Each row was made from one path, in order. Every step used is in the known rows, and no mark comes twice. Write each row's path.
(in the rows, 128 means zero)
Known rows
dotedeb sebugi lizit patifo ketu fili roren bibo rogez: [119 195  61 126 150 144 174 133 135 190 120 127  90 158 127 115 104  70
 123 121 118 122 152 121 149 121 153 174 166 152 140]
dotedeb sebugi lizit: [116 146 118 138 134 103 139  98 137 151 183 109 118 136 119 123 132 127
 126 118 117 141 116 145 148 120 134 160 150 108 131]
fili nado vimid rogez bibo: [110  98 129 118  83 183 127 111 144 137  92 115 144 133  99 141  56 119
 149 128 146 115 143  78 151 100 139 145 105 108 115]
patifo ketu: [131 121 118 131 126 140 139 115 121 129 117 145 139 133  88 110 146 114
 142 130 114 136 142 148 111  96 136 123 133 137 117]
rogez bibo roren fili ketu patifo lizit tekod: [ 82 189  75  95 155 188 160 160 135 131  69 147 103 117  70 146 123  99
 130 148 193 174 149  52 113 160 137 131 149 157  54]
dotedeb sebugi: [125 130 114 142 133 119 139  99 139 131 158 111 126 132 114 123 132 107
 118 143 124 127 139 131 145 101 132 131 151 120 143]
sebugi dotedeb tekod: [131 129 114 135 150 116 132 115 142 146 168 129 125 107 105 142 155 115
 115 145 107  94 122 131 142 116 139 138 138 122 105]
vaku lizit tekod: [ 96 155 136 108 128 146 110 136 116 135 137 133 161 126 101 160 129 169
 127 127 111 143 118 126 117 135 143 116 145 151  81]
bibo roren fili ketu patifo: [129 177  77 124 152 177 159 156 129 118  92 128  83 129 117 120 125  75
 116 120 184 113 135  84  94 163  69 123 129 137 108]
dotedeb tekod lizit patifo ketu: [118 171  87  95 102 138 182 107 140 162 129 144 150 127  63 114 152 150
 135 122 112 154 138 158 115  87 145 140 151 172  84]
vaku lizit patifo ketu fili nado: [106 175  86  91 103 206 126 128  90 171  96 138 126 162 113 115  99 142
 150 126 100 133 125  79  74 126 119 113 177 155  97]
nado vimid rogez bibo roren: [125 110 135 128 111 142 136 121 182 141  79  92 161 113  94 153  57 100
 137 160 191 101 151  81 154  89 145 155  91 101 101]
nado vimid rogez bibo roren fili dotedeb sebugi lizit: [130 154 108 150 112 155 153 101 165 145 125  92 106 142  61 128  59  93
 140 139 187 117 127  70 179  77 126 223 121  97  93]
dotedeb tekod lizit patifo: [113 177  98  92 102 126 169 119 148 160 139 125 140 122 102 133 137 167
 121 120 127 146 124 139 133 119 137 144 149 164  98]
patifo ketu fili nado: [117 119  86 130 124 190 143 121  98 143 112 150  96 148  74  89 130 115
 147 122 107 109 138  94 100 118 101 103 159 129 117]
dotedeb tekod lizit patifo ketu fili nado vimid: [103 163  81  95  82 201 180 112 116 175 115 137 127 133  56  85 112 137
 138 114  93 107 136 123 100  82 111 130 166 159  89]
nado vimid rogez bibo: [125 104 149 120  98 146 127 123 168 130 104 106 170 125 103 134  66 115
 139 156 154 118 145 106 149 111 150 149  99 115 120]
vaku lizit patifo ketu: [120 176 115  89 105 157 122 123 112 158 102 136 169 145 128 136 116 140
 144 134 107 156 127 132  84 102 155 135 152 161  97]
bibo rogez vimid nado: [137  99 143 113 123 124 117 127 133 127  91 130  98 140 115 138 101 144
 156 134 137  93 163 108 170 142 107 137 122 113 128]
tekod lizit patifo ketu fili: [133 180  94  91  93 163 178 127 137 153 116 141 130 152  85  83 122 144
 139 133 115 142 127 131  86 143 119 127 165 167 106]
roren bibo rogez vimid: [137 117 138 130 146 129 143 141 121 133  88 109  99 118 137 147  72 102
 128 141 142 124 152 120 168 166 151 165 110 132 133]
nado vimid rogez bibo roren fili dotedeb tekod: [125 124 102 146 127 166 150 129 163 138  87 106 120 115  38 139  81  94
 134 156 195  97 149  51 177  61 121 189 105 121  75]
nado vimid rogez: [130 124 150 132  93 134 125 124 157 126 105 116 168 137 107 126  87 107
 135 133 124  99 145 132 126 109 113 137 105 127 132]
vaku lizit patifo: [116 183 126  87 105 144 110 135 121 156 112 119 157 140 168 154 100 156
 131 134 120 149 115 115 101 135 148 137 147 151 109]
dotedeb tekod lizit: [116 128 107 113 126 125 171 109 132 141 154 114 122 124  85 124 148 173
 121 123 127 129 121 140 144 128 119 141 129 143 100]
patifo ketu fili nado vimid: [119 115 113 132 108 204 137 121  94 142 104 141 116 138  81  80 105  99
 144 124  92  88 138 112  95  90  99 113 146 124 120]
ketu patifo lizit: [103 162 123 102 133 147 134 133 114 135  89 133 126 125 150 120 136  97
 134 139 119 150 135 121  81 139 119 134 135 153 122]
dotedeb sebugi lizit patifo ketu fili roren bibo: [131 199  69 122 134 159 181 131 118 180 147 141 105 166 120  86 117  69
 112 127  92 125 125 146 118 112 144 173 174 145 141]
sebugi dotedeb tekod lizit patifo ketu fili roren: [142 181  67  86 118 172 193 129 132 170 152 166 112 148  69  89 161 106
 107 138  93  78 128 136  99 119 118 151 168 167  96]
vaku lizit patifo ketu fili dotedeb tekod: [102 175  80 123 142 190 128 130 101 176 132 145 136 144  69 105 135 134
 145 145 106 111 131  80  94 101 112 135 178 149  81]

Write each row's path
[132 125  81 137 168 170 163 154 113 149  81 139  87 151 121 109 111  72
 125 133 128  94 158 106 139 136 128 137 126 152 140]
patifo ketu fili roren bibo rogez
[ 89 205  89  98 138 183 152 162 109 116  96 174 113 142  82 118 152 107
 127 119 125 174 144 104  83 176 107 115 161 185  83]
roren fili ketu patifo lizit tekod
[116 194  85 143 110 151 142  85 122 165 165 154 125 147  81 109 139 108
 150 105 105 147 128 140 120  67 139 182 175 123 109]
fili dotedeb sebugi lizit patifo ketu
[128 132  95 135 171 157 152 167 123 145  91 120  75 147 161 129  95  86
 110 131 141  86 145  84 157 166 121 142 122 144 153]
ketu fili roren bibo rogez
[132 137 111 109 127 127 167 101 140 143 175 120 114 120  95 134 152 151
 115 134 107 102 104 142 138 134 130 153 132 131  91]
sebugi dotedeb tekod lizit
[145 116 122 120 150 147 153 156 104 131  81 132  87 136 142 139  83  79
 109 127 141  95 160 121 167 152 141 179 103 136 146]
fili roren bibo rogez vimid
[110 185  78 118 119 172 168 126 131 160 153 137 101 138  75  99 133 156
 129 125 129 107 116  87 126 138  93 150 167 149  99]
ketu fili dotedeb tekod lizit patifo
[103 186  75 141 141 158 143 130 118 185 160 160 117 135  52  88 152 124
 152 113 106 120 129 107 113 109 113 158 178 136  85]
sebugi lizit patifo ketu fili dotedeb tekod
[122 106 124 118 114 129 133 123 171 131 114 114 149 134  99 141  90 132
 142 155 168 143 145  85 156 141 152 140 110 122 117]
vimid rogez bibo
[129 203  81 105  99 164 178 128 120 141 132 143  96 142  78 114 133 160
 126 111 133 151 113 109 140 114 112 182 154 182  85]
roren fili dotedeb tekod lizit patifo
[120 130 117 141 153 125 137 134 140 140  89 102 103 121 164 164  91 117
 133 128 143 133 138 108 168 142 156 143 110 136 135]
roren bibo rogez
[129 183 115  85  83 139 162 122 142 142 121 128 134 140 134 132 111 161
 127 114 130 151 114 136 114 140 135 148 142 159 114]
tekod lizit patifo
[142 127 130 118 105 144 150 139 176 129  65  94 135 125  89 141  52  95
 131 165 196 123 145  75 158  97 140 170  97 131  95]
nado vimid rogez bibo roren fili
[147 161  94 107 139 174 169 169 114 160  62 154 100 148 110 102  82  53
 121 147 127  99 178 115 130 149 143 161 144 166 135]
lizit patifo ketu fili roren bibo rogez vimid
[134 145 108 126  83 171 147 130 141 130  57 111 108 143  84 140  62  95
 133 114 159  99 142  75 132  87  90 155 109 139 103]
bibo roren fili nado vimid rogez
[128 131 102 130 155 143 148 148 120 140  87 125  89 138 168 157  99  91
 113 113 142 104 145 111 168 134 143 159 103 143 147]
fili roren bibo rogez
[ 71 185  93 109 146 181 136 144 115 128 110 171 136 130  86 130 156 108
 132 115 119 151 150 108  79 167 112  98 157 154  90]
fili ketu patifo lizit tekod
[131 126 101 121 117 175 153 143 168 126  74 107 126 146  75 134  50  94
 131 149 205 115 152  55 151 134 115 152 102 110  92]
nado vimid rogez bibo roren fili ketu
[ 99 169  87 168 148 163 146 103 120 150 193 162 111 141   4  87 166 117
 145 116  95 120 131 121 126 102 110 143 193 122  89]
patifo ketu fili dotedeb sebugi lizit tekod
[146 185  74  87 106 195 205 146 111 155  97 150 106 171 121  83 110 106
 113 125 103 121 118 138  96 139 126 156 145 177 127]
tekod lizit patifo ketu fili roren bibo
[146 153 108 126 133 127 152 145 137 127  89 114  93 128 111 135 117 109
 119 139 170 134 129  98 135 115 117 149 126 145 104]
bibo roren fili
[133 183  82  97 117 155 182 115 150 169 157 141 128 132  68  96 151 129
 127 153  95 105 121 134 101 131 130 137 175 162  82]
sebugi dotedeb tekod lizit patifo ketu fili
[ 83 186 122 106 132 150 132 142 124 132 101 156 148 108  97 137 156 107
 133 132 112 161 144 128  85 133 135 117 151 175  92]
ketu patifo lizit tekod
[107 163  96  96 123 197 158 147 152 132  35 112 124 143  99 126  59  64
 138 160 195 137 157  50 104 147 109 158 107 136  87]
nado vimid rogez bibo roren fili ketu patifo lizit
[101 150 110  81  74 224 123 124 131 174  73 117 169 157  89 121  37 127
 162 154 125 123 143  56  96 112 142 135 148 142  90]
vaku lizit patifo ketu fili nado vimid rogez bibo
[127 180  56 104 113 183 198 114 137 157  92 136  97 123  28 124 121 139
 142 139 187 160 132  78 152  59 147 195 144 164  43]
rogez bibo roren fili dotedeb tekod lizit patifo ketu
